Every row comes from one small tree of marks. The marks that hang from a mark follow it in brackets, in alphabetical order. Every link used is in the known rows. Which tree was each row made from?
Known rows
fosa(galim(fifezub tuda) rirag): [ 45.0  57.7 -31.9  24.1 -46.2 -17.8   5.9 -13.6  -9.9 -14.6  16.8  -5.6
 -16.7   1.1  14.2   7.2  -8.1  35.4  22.2   1.2 -16.3  -7.2 -25.5   7.2
  41.4]
tuda(galim(lunot(gefam))): [ 19.4  24.0 -20.6  15.1  19.8 -14.3  12.1 -35.9  -8.0 -21.4 -26.0   0.7
   9.3  17.0  21.1 -33.2  -9.0  25.8  -8.5 -36.7 -23.1 -12.8   2.1   9.6
  25.7]
mesud(gefam rupe(vudub)): [ 48.5  12.9 -16.2  -2.6  41.4 -40.8  37.2 -17.9  31.1  16.4 -67.2  15.9
  14.6  23.0  48.0 -49.1  -9.4  22.1 -24.5 -10.0 -47.8 -25.2 -24.6  -8.2
  41.4]
galim(fifezub tuda): [ 33.5  39.3 -17.7  12.7 -20.8  -3.0   9.1 -24.3  12.2 -11.1 -13.8  -5.2
  -2.0   9.4  12.0  -1.4  -6.0  32.9  -4.9  15.7 -16.4 -12.8 -15.4   5.3
  34.6]
rupe(vudub): [ 42.4  28.5 -20.6 -20.5   9.9 -34.1  35.4 -29.8   8.0   9.8 -49.6  11.2
   4.0  11.2  43.7  -7.5 -10.9  25.3 -17.5  -6.0 -38.7 -27.2 -15.0   6.0
  37.8]
zupam(fifezub(galim(lunot(gefam) tuda))): [ 21.5  53.5 -34.1  47.5 -17.2 -26.4 -11.2 -35.4  14.8 -20.7  42.7  -3.5
  -1.5  13.2   6.9   7.5   1.4  45.4   7.6 -16.7 -11.6 -21.6  -7.6   2.8
  24.8]
gefam(mesud): [ 16.5  -0.2 -15.5 -10.3  18.7 -29.2  15.9 -43.5   2.1   3.1 -75.4  -7.2
  15.2   9.6  24.4 -12.8  -9.4  17.8  14.2  25.5 -41.1 -11.0  -8.5   4.7
  36.1]
rupe(mesud(gefam(lunot(galim(tuda)))) vudub): [ 41.2  61.1 -27.9   2.2 -17.8 -45.1   1.9 -20.8   7.7  -3.8  34.4 -15.9
 -39.5  11.1  13.4 -13.5 -17.8  24.4 -29.0 -12.2 -48.1 -68.6 -24.0  18.6
  35.8]
fifezub(galim(lunot(gefam)) zupam): [  9.6  44.5 -39.5  28.2  -8.8 -49.1   9.4 -37.2  19.6  -4.6  -5.5  -5.4
  18.0  31.2  33.4  11.1  -0.8  36.6  -6.8 -20.8 -17.4 -24.2 -11.6   0.2
  23.2]
fifezub(galim): [ 18.6  15.0 -14.6   6.9  -3.4 -32.3  16.8 -26.4  15.5  16.9 -12.8  12.6
  17.5  10.7  24.0 -13.5  -1.8  29.6  -0.8   9.5 -21.7 -19.9 -17.3   4.9
  32.0]
gefam(lunot(galim(fifezub tuda)) mesud): [ 13.5   7.9 -16.6   1.7 -48.6 -33.0 -24.3 -38.9  -1.8 -23.5   8.5 -20.0
 -12.5  11.4  -5.1  14.2  -3.9  22.7  14.3  24.1 -41.6 -31.2  -7.2  15.1
  33.2]
galim(fifezub lunot tuda): [ 29.1  35.2 -27.0  20.5 -20.6   6.8   1.8 -31.5   0.7 -29.4 -26.2 -15.7
  -4.1  13.3  30.4  14.6  -4.1  35.8 -19.1  -0.4 -13.3  -8.0 -13.0  -6.0
  28.5]
galim(lunot(gefam)): [ 13.9  26.5 -24.5  15.4  23.3 -22.4  41.4 -46.9   2.7 -20.8 -52.5 -18.0
  11.2  17.0  30.8  -9.9 -17.2  32.0 -35.9 -38.4  -8.1 -15.3  -1.2   2.6
  26.6]
mesud(gefam(lunot) rupe): [ 24.1 -19.6  -4.6   8.4  42.2 -41.4  21.1 -30.5  20.9  20.8 -73.5   3.2
  30.6  26.3  29.0 -44.9 -16.5  16.0 -41.7 -12.1 -23.5 -18.4 -17.9   1.9
  32.0]
zupam(fifezub): [ 35.3  16.1  -9.1   5.6   9.1 -30.1  18.5 -31.8   8.1  16.4 -32.9  25.9
  13.9   3.2  15.0   4.3 -15.2  28.7  11.7  -1.7 -18.3 -16.9  -5.1  15.6
  35.4]
gefam(lunot): [ 17.0  -2.5 -10.7  -8.9   9.3 -33.5  19.4 -43.3  -1.0  15.1 -55.7  -2.1
  21.9  15.3  24.8  -5.0 -17.7  18.5 -35.8  -6.4 -12.9 -21.5  -7.6  13.6
  28.2]
fosa(galim): [ 29.3  18.5 -14.3  11.3   8.4 -30.9  31.8 -29.9  -2.5  11.5 -33.6   9.3
   3.2   5.1  30.5  -7.8 -15.2  28.6  12.5  20.3 -19.9 -17.6 -12.8  12.6
  31.9]
gefam(lunot mesud(rupe)): [ 16.1 -37.0 -14.5 -14.7  13.3 -47.3  -3.7 -51.9  -0.6   7.5 -85.2  -3.1
  28.9  23.5  14.8 -28.5 -11.1   9.2 -14.6  31.1 -45.6  -8.7 -10.7  -1.5
  33.1]
fifezub(zupam): [ 28.7  30.7 -20.9  -0.4   7.0 -40.0  24.1 -35.7  17.5  19.3 -52.3  12.1
  19.6  22.5  29.5   5.7 -14.4  26.4  -1.9  15.5 -27.1 -19.7 -13.8  10.8
  31.1]
tuda(galim(fifezub(zupam) lunot(gefam))): [ 23.7  39.2 -33.7  20.1 -19.0 -25.3 -11.7 -20.4   0.8 -19.0  -2.1   6.5
   8.8  28.6  23.6   4.2  -1.6  27.7  16.8 -27.5 -21.8 -14.9  -3.4  11.7
  27.7]
fifezub(galim(lunot tuda)): [ 20.3  39.9 -30.4  28.6 -14.0 -12.3  -6.4 -36.3   8.0 -14.2   1.5  -8.9
   2.0  15.0  25.1  -2.1   4.6  38.8 -13.9  10.7 -22.8 -15.0 -17.8 -11.4
  22.9]
lunot(gefam): [ 18.1  28.4 -14.4   7.6  23.8 -28.8  49.5 -40.5  15.1  -2.5 -43.4  -8.6
  13.1  12.8  15.7 -27.9 -17.7  29.5 -19.0 -23.6 -10.0 -20.2  -4.1  14.7
  32.4]
zupam(fifezub(galim(tuda))): [ 33.4  42.4 -19.9  28.9 -21.8 -28.9 -15.7 -25.1  20.0  11.4  36.4  21.0
   3.5   5.1   2.9   1.9   1.6  39.3  24.9  23.8 -23.2 -21.0 -16.2   8.5
  31.7]
zupam(fifezub(galim(lunot(gefam(mesud)) tuda))): [ 13.1  36.0 -38.9  39.1 -15.7 -32.1 -30.0 -42.9   7.7 -25.4  22.5 -15.3
  -2.6  12.8   7.0   8.8   8.3  36.8  38.2   8.6 -32.2 -16.8  -6.0  -2.0
  27.9]
gefam(lunot(galim(fifezub(zupam) tuda)) mesud): [ 15.5  25.0 -27.4   4.4 -60.0 -50.1 -37.1 -37.9   8.8 -15.3  13.7 -14.2
  -9.0  24.1  -0.3  37.6  -3.2  23.3  27.7  38.8 -50.0 -35.4 -11.2  17.6
  30.8]
galim(fifezub(zupam) lunot(gefam) tuda): [ 24.1  68.2 -43.3  32.4 -26.8 -18.4   2.8 -34.9  16.0 -32.6  -4.9 -23.0
  -3.3  29.4  22.0  24.6  -5.1  39.3  -9.6 -12.4 -11.5 -18.3 -10.4   2.3
  25.8]

Write each row's tree
[ 27.5  47.1 -18.5  22.0 -39.1 -29.7 -10.0 -13.1   6.4 -11.0  41.6 -20.1
 -32.1   8.7  -4.9  -3.6 -16.6  26.1 -18.8  -9.1 -24.3 -53.5 -20.4  22.6
  35.8]  rupe(mesud(gefam(lunot(galim(fifezub tuda)))))
[ 19.7  27.0  -8.5   7.4 -22.2 -32.6   5.4 -45.0   5.1  -8.9   6.0  -6.3
  -8.3  11.1  -4.5  -3.9 -16.0  30.1 -26.8   3.3 -28.0 -39.8  -6.9  20.4
  26.5]  gefam(lunot(galim(tuda)))
[ 24.1  55.7 -15.6  24.8 -35.1 -21.1  25.3 -27.5  20.0 -35.1  35.9 -14.6
 -21.5   8.6 -13.3  -9.5 -11.1  41.4  -2.2 -16.7 -17.9 -34.7  -5.5  21.5
  34.1]  lunot(galim(fifezub tuda) gefam)
[ 16.3  -2.8  -4.1  -3.6 -41.4 -42.2   9.5 -27.5   0.1  -6.3   0.5   3.8
   1.7  10.2   6.6  17.7 -14.1  25.0 -17.6 -18.7 -17.1 -36.0  -4.9  23.3
  33.0]  gefam(lunot(galim(fifezub)))
[ 24.4  41.8 -22.3  12.7 -61.6 -42.5 -17.4 -30.0  15.3  -8.0  26.3  -1.8
  -7.7  23.7   0.6  35.2  -7.6  31.5  -3.9  13.1 -26.9 -40.8 -12.1  23.5
  28.0]  gefam(lunot(galim(fifezub(zupam) tuda)))
[ 35.2  57.4 -29.5  15.3 -31.7 -18.0  -2.0 -24.5  22.2  -3.0  -5.5  -0.1
   1.6  22.0  18.4  18.3  -4.4  33.2   9.0  26.4 -23.9 -17.3 -19.5   8.0
  32.1]  galim(fifezub(zupam) tuda)
[ 16.1  26.9 -27.8  34.6  -6.4 -41.1   4.1 -32.3   8.7  -6.9  15.7   8.9
  12.0  12.0  19.7   9.4  -2.1  38.9   8.4 -34.1  -7.6 -22.8  -3.0   6.2
  28.0]  zupam(fifezub(galim(lunot(gefam))))
[ 40.5  -8.6 -24.4 -25.8  14.0 -47.3  14.7 -38.7   7.5   0.2 -74.4   8.2
  12.2  19.4  33.3 -32.3  -4.3  15.3   0.5  36.0 -69.8 -13.7 -17.6 -10.6
  42.0]  gefam(mesud(rupe(vudub)))
[ 16.4  -6.3 -18.1   1.2  29.3 -42.6  26.3 -48.5  13.4 -10.1 -66.1  -9.5
  20.6  21.3   5.4 -52.0  -9.9  19.3  -1.0  17.9 -42.7  -8.0  -7.2  -0.5
  37.6]  lunot(gefam(mesud(rupe)))
[ 14.4  41.5 -40.9  34.4   5.4 -26.2   2.2 -50.8 -10.7 -38.6 -21.4 -38.1
 -15.8  13.7  22.4  -5.6  -5.9  32.4  25.4  19.8 -31.4 -13.6  -6.7  -1.5
  25.4]  fosa(galim(lunot(gefam(mesud)) tuda))
[ 16.2  23.4 -25.2  16.6  -6.2 -14.8  29.4 -31.9   0.9 -29.7 -34.6 -19.8
   8.1  16.4  30.2   7.1 -11.2  32.3 -25.5 -41.7  -0.1 -12.4  -3.3   3.2
  30.5]  galim(fifezub lunot(gefam))
[ 22.7  57.7 -40.8  30.6 -24.9 -28.7 -18.7 -36.1  18.2  -4.6   5.4  -3.2
   6.9  27.7  30.1  17.8   5.3  39.0  -3.2  21.2 -30.2 -20.3 -22.0  -8.9
  20.9]  fifezub(galim(lunot tuda) zupam)
[ 19.3  23.4 -10.1   7.1  -0.4 -48.8  16.3 -24.2   2.3   9.9  -2.1  -9.7
 -13.8   9.4   6.7 -18.9 -26.4  18.9 -29.5 -23.6 -26.9 -55.8 -15.3  25.2
  34.1]  rupe(mesud(gefam(lunot(galim))))
[ 20.9  26.1  -7.3  24.9 -21.5 -26.5  -2.6 -17.4  20.9  -8.9  17.5 -11.8
 -10.2  14.4  10.5  -0.2 -10.4  29.9 -14.1 -19.2 -19.1 -41.1 -15.1  19.0
  32.0]  mesud(gefam(lunot(galim(fifezub tuda))))
[  2.3  36.4 -40.4  30.2  -6.6 -25.2 -12.5 -47.7   8.1 -32.8   2.1 -35.5
   0.1  18.8  14.6 -11.6   7.7  33.2  12.3  11.9 -34.9 -16.0 -11.1  -7.9
  25.4]  fifezub(galim(lunot(gefam(mesud)) tuda))
[ 14.9  56.0 -31.4  20.0 -45.3 -45.3  -7.2 -35.2  22.3 -30.7  28.7 -21.2
 -17.8  22.2 -10.2  15.7  -1.9  33.4  41.4  21.5 -46.1 -35.0  -7.7  18.9
  35.3]  lunot(galim(fifezub(zupam) tuda) gefam(mesud))
[ 30.0  41.4 -10.4  16.1 -43.3 -14.6  11.0 -24.1  12.7 -22.0  25.9  -1.0
 -17.9   5.6  -3.5   3.0  -7.9  38.2   0.8   8.0 -27.1 -28.5 -11.2  15.9
  35.2]  lunot(galim(fifezub tuda))
[ 14.7  21.5 -40.4  12.5 -17.5 -31.1 -30.4 -27.9  -4.9 -26.4 -15.3  -4.9
   8.6  29.8  23.4   5.0   4.5  18.4  46.0  -2.2 -45.1  -9.6  -2.2   7.2
  31.3]  tuda(galim(fifezub(zupam) lunot(gefam(mesud))))
[ 26.6  31.3 -14.6   5.4 -43.7 -44.8  15.5 -20.1  18.1   0.3   0.4  18.6
  -0.6  17.0   9.8  27.4 -10.0  32.1  15.3   1.6 -30.8 -34.7 -11.2  19.8
  35.1]  lunot(galim(fifezub(zupam)))
[ 22.3  45.1 -18.9  27.3 -32.3 -41.9 -14.3 -16.4  30.6   0.2  18.9  -6.5
  -6.3  27.4  14.8  19.1  -8.9  29.7  -0.1  -6.3 -26.7 -46.1 -18.5  21.3
  30.0]  mesud(gefam(lunot(galim(fifezub(zupam) tuda))))
[ 18.1  17.9 -33.9  22.1  18.1 -21.6   4.3 -59.0   7.5 -41.1 -50.0 -31.2
   4.7  25.4   7.6 -38.8  -4.9  27.4 -14.5  17.7 -44.6  -3.3  -7.9 -15.0
  28.3]  galim(lunot(gefam(mesud(rupe))) tuda)
[ 29.5 -22.6 -17.4 -28.0 -15.4 -72.4  -1.0 -45.1  -0.1  -5.8 -38.4   5.8
   2.0  21.3  14.4 -17.0  -8.1  12.8  -9.3  17.6 -73.8 -38.6 -10.5   3.2
  37.2]  gefam(lunot(galim) mesud(rupe(vudub)))
[ 34.7   3.4 -23.7 -14.9 -25.8 -60.0 -15.8 -48.1   4.9 -18.6 -12.5  -5.3
 -11.8  21.4   3.5 -22.3  -4.6  18.9  -9.7  34.5 -76.4 -37.3 -14.4   0.6
  34.9]  gefam(lunot(galim(tuda)) mesud(rupe(vudub)))
[ 29.7   3.1 -38.8  -7.3  18.4 -45.0  19.1 -50.3   2.8 -30.0 -71.2 -15.3
   6.7  27.0  38.2 -28.8  -5.1  20.9 -17.1  -6.5 -57.4 -15.8  -8.5 -16.7
  35.4]  galim(lunot(gefam(mesud(rupe(vudub)))))
[ 37.4  -3.1  -8.4  -4.7  11.4 -65.7  21.9 -23.8  22.2   8.5 -31.1  14.9
   4.7  23.7  29.2 -33.8 -13.3  19.6 -36.0 -26.7 -52.1 -48.5 -17.7   6.8
  36.4]  mesud(gefam(lunot(galim)) rupe(vudub))
[ 24.1  20.9 -18.5   3.9  20.6 -37.0  15.1 -25.2   1.7  22.2 -36.7 -15.3
   2.2  13.9  23.9 -21.8 -23.9  14.4 -36.6 -14.9 -15.9 -39.5 -19.9  15.8
  34.0]  rupe(mesud(gefam(lunot)))
[ 40.7  32.1 -28.6 -13.4  15.2 -46.9  14.1 -19.4   2.3  20.6 -28.9 -10.2
  -8.8  15.4  43.4 -16.4 -19.7  14.3 -37.9 -21.3 -33.3 -50.9 -24.2  12.7
  38.3]  rupe(mesud(gefam(lunot)) vudub)
[ 16.0  27.1 -43.2  19.6  -2.2 -42.6  17.8 -43.3 -26.0 -29.7 -40.5 -30.8
  -4.8   8.6  27.0   0.8 -12.5  25.6  23.8 -29.9 -28.6  -6.3  -9.9  -1.6
  36.4]  fosa(galim(lunot(gefam(mesud))) rirag)
[ 34.0 -25.9 -24.9 -31.8   5.0 -60.1  -2.3 -46.1  -0.9   5.6 -76.6   0.4
  18.0  25.8  32.1 -20.6  -5.3   8.4 -16.1  25.7 -62.5 -20.9 -14.8  -6.4
  37.0]  gefam(lunot mesud(rupe(vudub)))
[ 17.2  31.1 -35.4  18.5 -15.4 -42.4  -2.3 -32.9  13.3   8.4 -20.9   7.6
  20.5  26.4  40.4  22.7   2.1  33.1  -3.7   4.0 -25.8 -19.4 -17.6  -5.7
  23.6]  fifezub(galim(lunot) zupam)
[ 34.5   2.5 -35.2  -7.3  17.2 -39.4  -8.7 -38.4  -8.1 -29.9 -44.2   2.9
   6.3  26.7  27.8 -51.0   2.4  15.3   9.3  -5.4 -72.4 -12.3  -5.5 -10.4
  34.4]  tuda(galim(lunot(gefam(mesud(rupe(vudub))))))
[ 13.9  70.3 -45.9  41.0 -17.7 -34.3  -5.2 -39.8  25.9 -16.9  24.7 -17.7
   4.2  30.9  20.9   6.0   3.8  42.1  -4.2  -3.3 -20.4 -24.8 -16.0  -2.1
  20.4]  fifezub(galim(lunot(gefam) tuda) zupam)
[ 21.9  22.0 -22.2  18.2  -9.0  -7.4  -0.2 -20.4  -8.1 -28.7  -6.6  -1.1
   5.0  16.6  20.1 -17.1  -3.9  27.2   1.5 -39.7 -16.9 -10.2   0.3   9.8
  30.1]  tuda(galim(fifezub lunot(gefam)))
[ 31.9  59.5 -21.7  18.2 -54.2 -31.7   0.0 -22.8  23.9 -11.9  29.2   4.9
 -14.2  17.9   0.3  23.6  -6.1  37.5  13.8  21.0 -35.6 -34.0 -14.7  17.1
  32.8]  lunot(galim(fifezub(zupam) tuda))
[ 11.9   4.1   1.0   9.4  15.1 -47.5  24.2 -28.1  15.8  11.3 -27.8   0.1
   7.8  14.8  19.7 -13.1 -19.5  21.9 -23.6 -33.2 -23.7 -43.8  -8.9  22.0
  30.5]  mesud(gefam(lunot(galim)))
[ 30.0   8.7 -17.6   7.0 -13.8  -1.3 -11.5 -16.6 -14.8 -16.7 -20.3  15.0
   7.9  11.9  30.9  -4.9  -0.9  23.6   5.8 -16.1 -25.9  -4.1  -5.7   2.8
  30.5]  tuda(galim(fifezub lunot))
[ 29.8  40.2 -29.7  37.8 -21.9 -18.7 -23.5 -32.3   8.4  -6.5  24.8  10.1
   1.0   8.2  16.9  17.5   4.4  41.8  11.1   6.1 -20.8 -16.2 -13.4  -3.5
  25.6]  zupam(fifezub(galim(lunot tuda)))
[ 23.6  72.8 -26.3  28.3 -45.7 -38.3  11.6 -27.3  29.3 -24.2  41.8  -7.6
 -15.9  21.3 -10.5  11.5  -8.4  41.5  12.1  -3.3 -25.5 -40.3  -8.6  24.1
  32.2]  lunot(galim(fifezub(zupam) tuda) gefam)
